Every row comes from one small tree of marks. Brackets hold a mark, then the marks that hang from it, in the order of their numbers. Every link used is in the known rows. Which tree was each row made from?
Known rows:
{K_602 {K_140 K_358} K_145 {K_877 K_649}}: [ 29.6   0.2  78.1  -8.5 -27.0 -23.2 -12.2   2.8   6.5   6.7  15.9  13.7
  -2.7 -10.9   3.5  11.2 -22.9  -5.6  52.6   2.5  38.2  -8.4  10.3  36.7
  19.8  15.3 -29.0  -5.1  15.3   1.1 -13.4  11.6   1.5]
{K_569 {K_465 K_145 {K_877 K_649 K_651}}}: [  9.4  11.7  19.0   3.9   1.5   0.4 -10.8   1.4  15.6 -25.5  10.7  -4.6
   3.9 -13.0  -5.6  -8.8  -8.3  13.2  -2.8  16.5  10.9   8.7  -0.1  20.5
  28.3   4.6 -14.7   1.3   8.1 -12.0   7.7 -14.9   2.1]
{K_140 {K_358 K_569 {K_643 K_602} K_877}}: [ -4.5   8.1 -12.0 -10.1  -8.4  -8.4  -7.6   9.6 -15.0 -17.8  46.5   5.8
   7.1  14.9 -20.4  11.8 -28.4   3.3  57.4   2.5 -24.3   6.5  -9.3  -6.8
  23.6 -12.9   0.6   9.8 -22.8   7.0  -7.4  11.5  23.3]
{K_140 {K_358 K_877}}: [ -4.5   6.4   3.0  -0.2  -1.6  -8.1  -4.0   5.1  -4.1 -10.5  28.9   8.5
   2.7  16.2 -11.8  14.5 -13.8   0.9  29.0   7.5 -11.8   3.4 -10.1  13.3
  14.4  -4.9   3.4  13.3   3.2  -4.2  -0.3   5.8  11.0]
{K_358 K_569 {K_877 K_142 K_465 K_649 K_651}}: [  1.8   5.2  27.7 -15.4 -14.5   5.9 -13.8   3.2   2.6 -11.8  44.8  11.9
   3.6  48.1 -19.9   5.5 -17.1   4.3  18.1  37.7   1.7  12.2  -1.5 -13.3
  20.0  10.6  13.2 -12.9 -30.7 -22.8   9.6  35.8   9.1]
{K_877 K_142 K_465 K_649 K_651}: [ -3.0  -3.4  46.3  -8.2 -15.4  10.7 -14.3 -19.5   6.7  21.6   6.0  17.1
  -1.8  64.8  -6.8 -15.5  -6.3  16.9 -67.1  68.3  30.3   1.4   2.6   9.6
  20.6  31.0  24.7  -4.8 -16.3 -56.9  23.7  38.0 -14.2]
{K_651 K_877}: [  4.0   9.4  11.1  -2.5   0.8   1.3  -7.1  -2.3   7.8 -15.7  20.5   5.9
  -2.5  16.4   2.6  10.5  10.8  -0.3   9.0  -7.4   5.9  -5.5  -4.1   5.3
  12.6  -3.1   4.2   6.4  -1.0   5.1  -1.2 -13.3   8.2]
{K_358 {K_569 K_465} {K_643 {K_602 K_140 K_145 K_877}}}: [ 16.8   5.1  14.7 -14.9 -29.9 -10.8 -15.6  11.2   0.3 -10.6  36.8  -4.9
   8.0 -26.0  -2.6   1.8 -28.8   4.7  80.4 -17.1  -3.5  -2.1   9.5 -16.1
  13.7  -5.5 -24.0 -18.9 -33.2  19.2 -20.2  25.7  14.4]
{K_465 {K_877 K_142}}: [  9.9  13.4  21.0   0.2   5.9   4.4  -3.7   0.5   7.3 -23.8   5.8   6.8
   0.7  -1.0  -1.7  -2.2  -2.5   1.3   5.9  10.2   8.0  -6.8  -7.6  22.5
  19.6  -1.9  -8.9   2.0   8.4  -1.7   3.9 -22.8   1.2]
{K_643 {K_602 K_145 {K_877 K_142 K_651}}}: [ 18.1   0.9  33.3 -24.4 -30.3   5.0 -15.4  -5.8  -8.1   6.5 -20.1   8.7
  -2.7 -15.2  -6.2 -14.8 -21.9  -0.6  -9.5   3.8  33.5 -12.0   4.0  -4.3
  13.0   5.5 -13.3 -15.1  -4.9 -10.9  -5.8  -3.6   1.1]
{K_877 K_142 {K_465 K_145} K_651}: [  0.2  10.8  28.6  -0.7  -7.9   9.3 -10.8 -14.3  10.2  -4.2  11.4  11.1
   0.0  41.1  -3.0 -22.2  -3.2  16.1 -51.8  41.5  15.1  -2.6   2.4  17.2
  24.1  21.6  12.5   1.6  -0.4 -56.1  13.9  25.8 -11.6]
{K_140 {K_358 K_569}}: [ -8.9   3.5 -12.5   5.6  -2.7  -9.1  -2.5   3.4  -1.8  -4.4  20.6   6.4
   1.9  10.3 -12.5  11.4 -10.2   6.9  44.3  12.0 -11.5   6.7  -7.1   6.3
  16.8   1.2   5.2  18.4  -1.5  -1.8   1.9  18.7  11.9]
{K_358 K_569}: [ -1.1   1.7 -13.3  -0.9  -2.7  -1.6  -1.1   7.1   0.8  -9.3  14.2  -1.9
   2.0  -2.5  -8.0   6.4  -4.1   0.8  43.3  -2.0 -10.0   8.5   0.7 -14.8
   4.5  -1.4  -0.1  -1.6 -13.2  10.4  -1.9  13.3  10.4]
{K_465 K_145 {K_877 K_649 K_651}}: [ 14.8  16.2  20.5  -1.9  16.5   5.1  -4.5  -0.3   1.9 -39.1   4.7   1.3
   0.8  -0.5 -14.5 -15.7  -9.6   2.5 -36.4  20.6  16.3  11.6  -4.0  25.5
  45.2   4.5 -15.1  12.3  16.8  -8.7   9.9 -48.6   6.2]
{K_643 {K_358 K_569 {K_877 K_465 K_649 K_651}} {K_602 K_145}}: [  4.8  -1.7   1.8 -30.0 -21.1   7.1 -28.3   0.5 -16.4   0.8 -19.9  11.9
  -1.1  -9.3 -26.3 -26.4 -30.3  15.5  -4.0  18.8  30.4  19.1   1.4 -40.5
  40.3  10.9 -18.2 -18.7 -43.9   4.3  -6.1  -2.1  10.2]
{K_358 {K_643 {K_602 K_877}}}: [  8.9   3.0   6.5 -17.9 -13.9   0.7  -5.1   1.5 -13.1  -2.5  14.6  -3.2
   4.1  -3.3  -3.7  -5.0 -19.1  -4.1   4.8  -8.9  -2.0  -7.3  -0.6  -8.2
   7.7  -8.1  -9.8  -8.8 -19.3   8.2 -11.1  -8.1   8.0]
{K_358 {K_569 K_465} K_643}: [  1.8   5.1 -16.6  -2.0  -9.8  -6.2  -4.5   9.5   4.1 -14.0  46.8  -9.5
   9.4   0.3  -4.1   9.1 -14.1   8.7  67.0  -5.1 -29.0   5.4   5.9 -14.0
   4.5  -7.1  -3.0  -3.8 -33.5   9.2  -7.9  30.3  13.8]
{K_358 K_643 {K_877 K_142 {K_465 K_145} K_649}}: [ 10.6   8.9  38.2 -14.9  -1.4  -1.0  -6.4   2.3  -6.8 -17.1  58.4   7.4
   4.6  43.8  -9.8  -1.2 -23.2   2.5  13.0  18.4 -13.2   1.5   4.8   9.9
  26.0  -3.5  -4.1  -3.4 -25.4 -23.5   1.5   5.9   9.9]
{K_358 K_569 K_877}: [  3.5   7.5  -5.8  -9.9  -3.7  -1.5  -3.5  16.6  -1.6 -26.6  41.3   0.0
   5.0   2.7 -15.0  16.7 -12.8  -7.4  65.3 -10.4 -19.4  11.8  -3.3 -20.5
   6.0 -11.4  -3.7  -9.5 -19.6  17.4  -7.0   8.6  19.0]
{K_140 {K_358 K_643 K_877}}: [ -2.5   8.3  -0.3  -3.4  -1.5  -9.5  -2.6   6.0  -8.9 -14.4  48.2   5.8
   6.4  26.0 -11.1  15.7 -19.6   0.7  35.9   3.8 -24.8   0.9  -7.9  13.2
  15.7 -10.0   3.6  14.8  -9.1  -2.2  -5.2   8.8  14.7]
{K_643 K_358}: [ -3.0  -0.8 -14.1  -3.9   2.3   3.1  -7.6  -1.6  -1.8   2.0 -28.7   2.8
  -1.8 -12.3  -4.5 -16.8   0.3  13.3  -7.6   6.8  13.1   7.5  -0.6  -7.5
  15.7   5.8  -9.6  -1.7 -15.5   3.9  -2.3 -12.9  -2.6]

Which tree is each row?
[  2.1  13.0  -5.0 -17.4 -12.5   2.1  -9.5  11.9  -2.2 -26.1  78.3  -1.4
  11.9  41.7 -16.5  12.6 -22.3  -3.1  29.8   7.3 -30.3  12.4  -3.9 -24.3
  12.8  -2.3   8.8 -11.4 -41.9  -1.1  -8.4  35.7  16.0] => {K_358 K_569 K_643 {K_877 K_465 K_651}}
[  7.4   8.6   0.2  -3.6  -6.4  -4.2  -7.2   9.0   6.5 -22.4  47.8  -4.9
   8.9   5.1  -6.7   7.0 -16.7   9.8  64.6   7.1 -20.7   4.7   3.6  -1.9
  17.2  -5.7  -7.1  -2.8 -31.5   6.1  -2.7  16.9  14.8] => {K_358 {K_569 {K_465 {K_877 K_142 K_649}}} K_643}
[ -0.7   7.9  23.2   4.9 -11.8 -14.2 -11.6   6.5   6.2 -12.1  36.4  10.5
   4.7  12.0  -3.3   8.2 -12.1   4.4  41.4   9.0   4.4   4.1  -5.7   8.2
  18.9   6.0  -0.9  -3.8  -3.4   2.2  -7.4  32.1   2.8] => {K_602 {K_140 {K_358 K_569 {K_877 K_465 K_651}}}}
[ -4.3   2.8  -6.3 -22.0 -14.9   8.7 -23.3   2.1 -12.8  -4.9 -18.6  11.0
  -0.3 -11.9 -20.5 -25.5 -20.9  16.6  15.6  12.8  18.8  11.2  -6.3 -35.9
  34.7   1.5 -15.0 -19.0 -41.2   4.4  -4.8  -3.0   8.9] => {K_643 {K_358 K_569 {K_877 K_142 K_465}} K_602}
[ 20.8   7.5  85.7  -7.2 -24.5  -5.4 -15.0  -6.2  15.8  -0.5  16.4  12.6
  -1.1  19.5   4.7  -8.2 -10.7   1.5  -8.5  31.9  46.2  -7.6   4.6  32.7
  25.7  25.4 -10.9 -17.5   8.3 -31.2   1.9  19.8 -12.0] => {K_602 K_140 {K_877 K_142 {K_465 K_145} K_649 K_651}}
[  0.1   4.1 -18.6 -10.9  -0.4   1.9 -10.3   9.9  -3.9 -17.4   0.0   2.8
   1.8 -10.4 -15.1  -5.3  -9.0   7.9  37.6  -0.7  -0.6  16.1  -2.9 -21.5
  20.0  -2.3 -12.4  -8.0 -29.1  16.6  -7.2  -6.2  10.7] => {K_643 {K_358 K_569 K_877}}
[ 11.2  10.1   1.4 -14.2 -21.7  -0.9 -12.6   6.4  -1.1 -20.9  33.0  -6.5
   8.0 -11.3 -10.6  -6.8 -26.1   9.7  53.3  -2.0  -9.7   0.6   4.9 -12.5
  21.1  -7.1 -12.6  -9.3 -30.8  -1.4  -8.1  14.0  16.2] => {K_358 {K_569 {K_465 K_145}} {K_643 {K_602 {K_877 K_142 K_651}}}}
[  5.4   0.8   1.6 -23.0 -21.4   7.3 -19.5   0.1  -9.8   0.7 -39.0   7.4
  -2.7 -31.2 -15.3 -24.0 -17.3  12.1  21.1   7.1  32.3   2.6  -4.1 -23.6
  29.3   4.1 -21.5 -17.6 -28.2   7.9  -6.7 -15.2   7.1] => {K_643 {K_358 K_569} {K_602 {K_877 K_142}}}
[ 10.8  12.4  27.9   3.7  -0.4   1.6 -11.8  -2.0  16.9 -25.2   9.0  -0.3
   3.1  -6.7  -4.3 -11.5  -8.2  17.4   1.9  23.8  13.1   3.2   2.0  27.0
  30.2   5.4 -12.1   1.2   6.7 -21.9  11.0 -11.0   0.3] => {K_569 {K_465 K_145 {K_877 K_142 K_649 K_651}}}
[ -2.3  13.7   5.6  -2.7  -4.4  -9.5  -6.5   6.8  -3.9 -21.9  63.8   9.3
   6.5  33.9 -16.5  12.1 -24.1   7.6  59.1  14.0 -28.0   4.6  -5.7  13.2
  30.5  -4.8   1.7  15.5 -16.3 -15.5  -1.9  25.9  18.4] => {K_140 {K_358 K_569 K_643 {K_877 K_142 {K_465 K_145}}}}
[ 15.8   0.3  18.0 -23.4 -19.6   0.5  -9.2  -1.8 -13.9   2.5  12.6   0.2
   3.0   2.7  -6.7  -7.5 -25.8  -2.2  -6.9   0.6   7.7  -5.5   6.2  -7.3
  12.3  -1.2 -10.0  -8.2 -21.8   0.0  -9.7  -3.8   7.5] => {K_358 {K_643 {K_602 K_145 {K_877 K_649 K_651}}}}
[ 15.9  14.4  22.5   0.4  20.9   0.1  -1.3   3.7   0.5 -37.6   4.5   0.3
  -0.9 -12.6 -11.9 -12.0  -8.8   0.0  -7.9   8.0  11.8  10.4  -2.5  28.3
  44.1  -2.0 -25.9  12.9  19.2   1.7   6.6 -55.6   9.8] => {K_465 K_145 {K_877 K_649}}
[ 13.8  -3.6  26.1 -29.5 -28.9   3.7 -25.9  -3.3  -9.3  13.7 -33.9  13.0
  -5.4 -22.9 -16.8 -26.5 -26.6  14.1  15.7  18.6  45.5   5.7   4.9 -19.8
  38.8  16.8 -29.5 -18.6 -31.7  -2.1  -5.8  -3.2   5.6] => {K_643 {K_358 K_569} {K_602 K_145 {K_877 K_142 K_465 K_649}}}
[  6.4   9.4  47.9  -3.8   0.6   2.6 -12.7 -11.1  10.3  -9.2  25.6  15.7
  -6.0  41.9  -1.1  -2.6   5.5  10.6  -8.0  24.6  21.0  -3.9   1.4  21.4
  35.8  10.7   2.8   9.5  -2.9 -27.8  12.2  -5.6   4.0] => {K_651 {K_877 K_142 {K_465 K_145} K_649}}
[ -1.5   1.9  14.0  -8.0 -16.3  -3.8 -16.0  -0.8 -11.4  -2.1  -6.7  10.1
   1.5  -9.9  -7.3 -13.4 -19.0   6.2  -0.2   4.1  20.8  -1.4  -7.0  -9.6
  21.4  -1.8  -5.0 -10.0  -7.0   6.0  -6.6   0.5   2.4] => {K_643 {K_602 {K_140 {K_358 {K_877 K_651}}}}}
[ 16.6   3.1  39.3  -1.6 -14.9 -22.3 -11.5   8.3   0.9  -8.1  29.5  14.2
   0.9  -6.1  -2.8   9.2 -22.8   2.0  73.1  -4.3  11.4   1.8  10.3  14.9
  22.4   3.8 -19.3  -0.1  -1.8  10.0 -14.5  22.4   9.0] => {K_602 {K_140 {K_358 K_569 {K_877 K_649}}} K_145}
[  1.4   8.5  32.0   3.2  -1.4   2.0  -6.0  -9.0   8.1  -2.6  12.3   9.7
  -2.6  21.6   0.9 -16.4  -2.6  13.0 -10.8  23.1   8.3  -4.4   4.0  20.8
  23.2  12.8  -3.5   2.4   3.9 -41.4   9.0  15.4  -7.0] => {K_877 K_142 {K_465 K_145}}
[  2.2   7.9  -7.1   2.8  -5.2  -2.7  -7.4  10.5  13.5 -20.4  23.7  -5.2
   5.2 -17.1  -6.3   9.0  -6.5   6.8  58.6   0.3  -8.4   9.0  -2.3  -5.8
  10.7  -1.2  -9.9  -5.3 -10.7  12.9  -1.7  12.2  10.5] => {K_358 {K_569 {K_465 K_877}}}
[  2.8   3.4  40.5 -14.7 -11.5   7.5 -12.9  -4.0   1.8  -2.8  30.0  13.7
   1.6  50.7 -11.8  -0.7 -13.3   3.3 -25.4  39.8  11.6   4.3  -2.1   1.5
  15.6  11.6  14.0 -11.3 -17.2 -33.0  11.6  22.0  -1.3] => {K_358 {K_877 K_142 K_465 K_649 K_651}}
[ -3.4  12.3  -9.9  -7.7 -12.5  -7.0 -12.6   8.1  -7.7 -25.1  49.7   2.9
   9.4  13.6 -21.5   6.2 -30.4  11.3  47.6   9.9 -22.3   9.4  -7.0  -3.2
  30.0  -8.9   1.4   9.6 -21.9  -4.4  -4.6  17.9  21.4] => {K_140 {K_358 {K_569 {K_465 K_145}} {K_643 K_602} {K_877 K_651}}}
[  6.2  11.9  -1.4  -4.3  -4.9  -4.8  -8.1  18.6   7.1 -35.9  46.2  -5.3
   6.8 -12.9 -13.5  12.4 -15.4   2.0  80.6 -12.9 -21.0  14.0   1.2 -12.3
  13.5 -12.0 -13.7  -9.5 -15.6   9.8  -6.3  10.8  19.9] => {K_358 {K_569 {K_465 K_145}} K_877}
[ 12.5   2.6  21.7 -22.8 -23.0   1.6 -26.9  -2.3 -12.7  -4.5 -33.2  17.1
  -1.5 -24.4  -9.6 -33.6 -24.7  17.0   1.7   4.7  40.4  -0.3   5.3 -18.8
  34.1   3.2 -23.0 -23.4 -29.1   4.9 -13.8  -9.4  -0.3] => {K_643 {K_358 {K_877 K_142 K_651}} {K_602 K_140 K_145}}
[ 19.2  10.3  62.0  -1.6 -17.5 -12.2  -9.4   5.3  16.5  -8.1  23.6   2.2
   0.5 -13.2  10.2   0.9  -6.8  -8.3  23.7  -5.8  28.3  -6.4   0.2  25.3
  15.4  13.8 -26.9 -17.6  17.2  -1.9 -13.1  10.0  -6.6] => {K_602 K_140 {K_877 {K_465 K_145}}}
[  1.4   9.3  16.0  -9.7 -10.4   1.0  -9.5   9.8   4.4 -18.7  49.4   8.1
   3.9  24.7 -12.6  11.3 -13.1   0.4  56.8   9.3 -12.8   6.0  -3.0 -12.0
  12.6  -0.3   0.6 -13.0 -23.8  -8.2  -0.8  31.7  11.7] => {K_358 K_569 {K_877 K_142 K_465}}
[ -1.6   4.4   8.7  -5.6  -1.3  -9.6  -3.4   4.2 -11.1  -9.1  44.6   7.9
   5.2  32.3 -14.1  14.7 -22.1   2.1  27.8  14.9 -18.1   3.8  -6.1  13.8
  20.3  -6.7   4.7  15.3 -12.1  -5.3  -0.2   6.3  15.1] => {K_140 {K_358 K_643 {K_877 K_649}}}
[  5.1   8.4  20.8 -20.2 -14.7   3.8 -11.9   4.2  -3.5 -17.4  72.2   8.0
   8.7  61.7 -19.1   6.9 -25.9   4.3  26.5  32.9 -17.2   9.2   1.6 -13.9
  21.9   3.4  13.7 -10.5 -48.1 -20.4   2.9  38.4  14.3] => {K_358 K_569 K_643 {K_877 K_142 K_465 K_649 K_651}}
[ 16.9   6.3  45.3  -0.8 -17.6 -17.8 -12.5   2.1   3.4  -7.4  23.6  17.1
   1.0   1.0   2.5   3.2 -19.1   5.2  46.3   0.2  15.6  -7.8   9.6  24.3
  18.5   5.2 -12.6  -0.5   4.7  -5.2 -13.1  24.2   0.4] => {K_602 {K_140 {K_358 {K_877 K_142 K_651}}} K_145}
[  9.3   3.1  15.6 -17.3  -0.5  -2.1  -2.0   8.4 -12.4 -14.9  49.6   0.6
   6.4  29.1 -10.6  10.1 -21.1  -6.5  20.2   2.4 -18.9   5.2   2.3  -4.2
   9.7 -12.5  -1.8  -4.8 -28.6   5.3  -4.9  -4.9  14.7] => {K_358 K_643 {K_877 K_649}}
[  9.4  14.8  12.3   8.1   4.3  -3.3  -7.8   6.1  17.0 -30.7  13.7  -7.3
   3.9 -29.4  -0.3  -5.4  -5.5  10.1  24.9  -2.8   0.5   4.1  -0.7  21.9
  22.5  -2.8 -23.6   2.0  12.9  -1.1   0.6 -18.4   3.8] => {K_569 {K_465 K_145 K_877}}
[ -5.7  -4.4  28.5  -8.0 -11.4   8.0 -13.1 -12.9   4.1  20.4   9.0   8.0
  -0.1  52.0  -9.8 -10.0  -6.3   9.1 -75.2  55.0  24.9  12.5  -1.2  -2.7
  16.9  30.3  18.5  -5.3 -12.9 -35.9  17.4  29.0 -10.7] => {K_877 K_465 K_649 K_651}
